Each row was made from one small tree. The marks that hang from a mark follow it in brackets, in alphabetical order. Every link used is in the known rows. Write each row's tree.
Known rows:
tuko[kamif[vekag]]: 3.33	1.38	4.93	-0.48	-3.00	-1.49	2.95	5.06	0.77	1.47	0.98	-0.93	0.41	2.80	1.01	-1.50
vekag[kamif[tuko]]: 0.96	-1.07	4.66	-2.08	-0.46	-4.15	1.32	2.25	3.09	0.82	-0.06	0.60	-0.73	0.52	-0.72	-0.40
batide[bunu[devam] fomu[tuko[kamif]] mezaf]: 0.66	0.76	-3.53	4.27	2.28	2.12	-0.54	-1.65	-5.29	-0.51	-0.47	-1.25	-0.03	-1.31	1.01	0.92
fomu[batide[bunu[devam] mezaf] tuko[kamif[vekag]]]: -1.15	-1.81	-2.77	-0.09	-3.39	3.52	3.31	0.77	1.40	-0.79	-1.41	1.66	0.71	-1.15	1.97	-0.54
bunu[batide[fomu[tuko[kamif]] mezaf] devam]: -4.13	-0.02	0.99	2.35	2.68	-2.62	-1.54	-0.27	-0.55	2.54	-1.65	-3.63	-0.90	0.24	-0.09	1.41
fomu[tuko]: 0.49	-0.30	-0.87	-5.20	0.16	0.54	3.11	0.91	0.76	-0.81	3.06	-1.69	1.71	1.31	-2.96	-1.45
bunu[batide devam]: -3.42	0.28	4.28	-1.84	1.88	-4.21	-0.93	0.52	2.57	3.17	-0.78	-2.53	-1.07	2.33	-1.91	-0.06
fomu[batide[bunu mezaf[devam]] tuko[kamif[vekag]]]: -0.01	-1.47	-2.57	0.14	-4.13	3.93	2.73	0.98	1.56	-1.88	-1.20	3.05	-0.27	-1.27	1.73	-1.07
mezaf[devam]: 2.47	0.50	3.50	-3.76	-0.56	-0.55	-0.53	2.34	0.66	-0.06	1.67	-0.15	-2.42	1.74	-3.02	-1.87
batide[bunu fomu[tuko] mezaf[devam]]: 2.20	0.70	-4.53	3.25	1.86	2.69	-2.36	-2.26	-4.50	-2.64	-0.11	1.20	-1.18	-1.93	-0.09	-0.13
bunu[batide[fomu[tuko]]]: -1.83	1.71	1.39	-0.21	1.86	-2.84	-1.77	-1.47	1.01	0.66	0.56	-1.09	0.40	0.76	-1.00	1.35
batide[bunu[devam] fomu[tuko[kamif]]]: 0.27	2.45	-1.24	0.87	1.84	1.97	1.25	-1.10	-3.73	0.05	-0.61	-2.34	0.05	0.44	-0.06	0.73
batide[bunu fomu[tuko[kamif]] mezaf[devam]]: 2.24	1.27	-3.32	4.67	1.20	2.63	-1.37	-1.28	-5.08	-2.03	-0.18	0.73	-1.51	-1.54	0.63	0.11
tuko[kamif]: 2.85	1.86	5.28	-0.70	-1.40	-1.62	1.85	2.95	-0.80	1.40	3.33	-0.91	0.05	2.53	-0.71	0.03
bunu[batide[mezaf] devam]: -3.13	-0.90	2.64	0.52	2.16	-4.15	-2.15	0.22	1.46	2.79	-0.67	-1.77	-1.15	1.12	-1.20	0.12
fomu[batide[bunu[devam[mezaf]]]]: 1.06	-0.57	1.72	-2.42	-1.38	0.83	-0.91	-1.65	2.31	-0.09	0.84	3.14	0.59	-0.32	0.36	0.49
kamif[tuko vekag]: 2.36	-1.17	0.84	-3.95	-2.30	-2.09	2.26	4.29	3.64	-0.75	-2.91	-0.89	2.71	1.15	1.55	-2.68

Write each row's tree:
2.66	1.18	-4.01	4.91	0.84	2.02	-0.56	-1.26	-4.52	-1.81	-0.07	0.84	0.86	-1.43	2.01	0.39 -> batide[bunu fomu[tuko[kamif[vekag]]] mezaf]
-2.39	-0.87	5.94	-0.84	2.85	-5.23	-0.96	0.70	3.45	3.34	-0.39	-2.79	0.31	2.16	-0.79	-0.99 -> bunu[batide devam[mezaf]]
-0.68	-0.07	2.66	1.19	0.90	-3.80	-3.18	-0.04	1.68	0.75	0.67	1.13	-1.65	0.72	-1.29	-0.33 -> bunu[batide[mezaf[devam]]]
-1.74	0.43	0.13	2.04	1.87	-2.27	-3.22	-1.15	0.03	0.15	-0.17	-0.39	-1.19	-0.46	-0.71	0.84 -> bunu[batide[fomu[tuko] mezaf[devam]]]
-0.93	-1.19	-0.34	-1.96	-3.23	2.95	4.54	1.19	2.89	-0.32	-1.34	0.77	1.46	0.06	1.81	-1.08 -> fomu[batide[bunu[devam[mezaf]]] tuko[kamif[vekag]]]
-0.53	-0.65	-2.82	-4.23	-2.13	3.31	2.01	-2.22	2.27	-2.20	1.33	3.04	1.47	-0.86	-0.79	0.18 -> fomu[batide[bunu] tuko]
-3.92	-0.27	0.83	2.50	1.89	-2.59	-1.01	0.78	0.21	2.60	-2.76	-3.66	-0.69	0.38	0.75	0.67 -> bunu[batide[fomu[tuko[kamif[vekag]]] mezaf] devam]
0.82	-1.22	-0.69	-0.58	-1.52	1.41	-2.14	-2.06	0.74	-0.60	0.74	4.02	-0.15	-1.48	0.55	1.11 -> fomu[batide[bunu[devam] mezaf]]
-0.43	-2.11	-1.64	-1.32	-4.17	2.55	2.94	1.76	2.19	-0.89	0.48	1.44	1.42	-1.10	1.56	-0.08 -> fomu[batide[mezaf] tuko[kamif[vekag]]]
-0.18	-0.22	-1.34	-2.11	-4.16	3.37	4.16	0.65	2.54	-1.33	-0.39	2.38	1.29	-0.11	1.40	-0.51 -> fomu[batide[bunu] tuko[kamif[vekag]]]
0.20	1.86	-2.47	-0.53	2.50	2.03	0.26	-2.16	-3.12	-0.52	-0.55	-1.87	0.33	0.06	-0.78	0.45 -> batide[bunu[devam] fomu[tuko]]
0.63	0.24	-4.78	2.86	2.98	2.13	-1.50	-2.59	-4.71	-1.09	-0.41	-0.78	0.25	-1.67	0.23	0.64 -> batide[bunu[devam] fomu[tuko] mezaf]
3.07	0.40	-0.15	2.11	1.28	0.04	-4.56	-0.18	-3.65	-0.63	1.30	-0.06	-1.67	-1.34	-0.37	0.95 -> batide[fomu mezaf[devam]]
-1.50	-2.24	-4.24	-2.21	-1.35	3.45	1.08	-2.15	1.14	-1.60	0.30	2.36	0.90	-1.93	-0.27	0.16 -> fomu[batide[bunu[devam] mezaf] tuko]
-0.42	1.10	1.56	3.01	2.08	-3.82	-4.60	-1.78	-0.31	0.79	0.86	0.48	-0.21	-0.26	0.10	1.97 -> bunu[batide[fomu mezaf]]
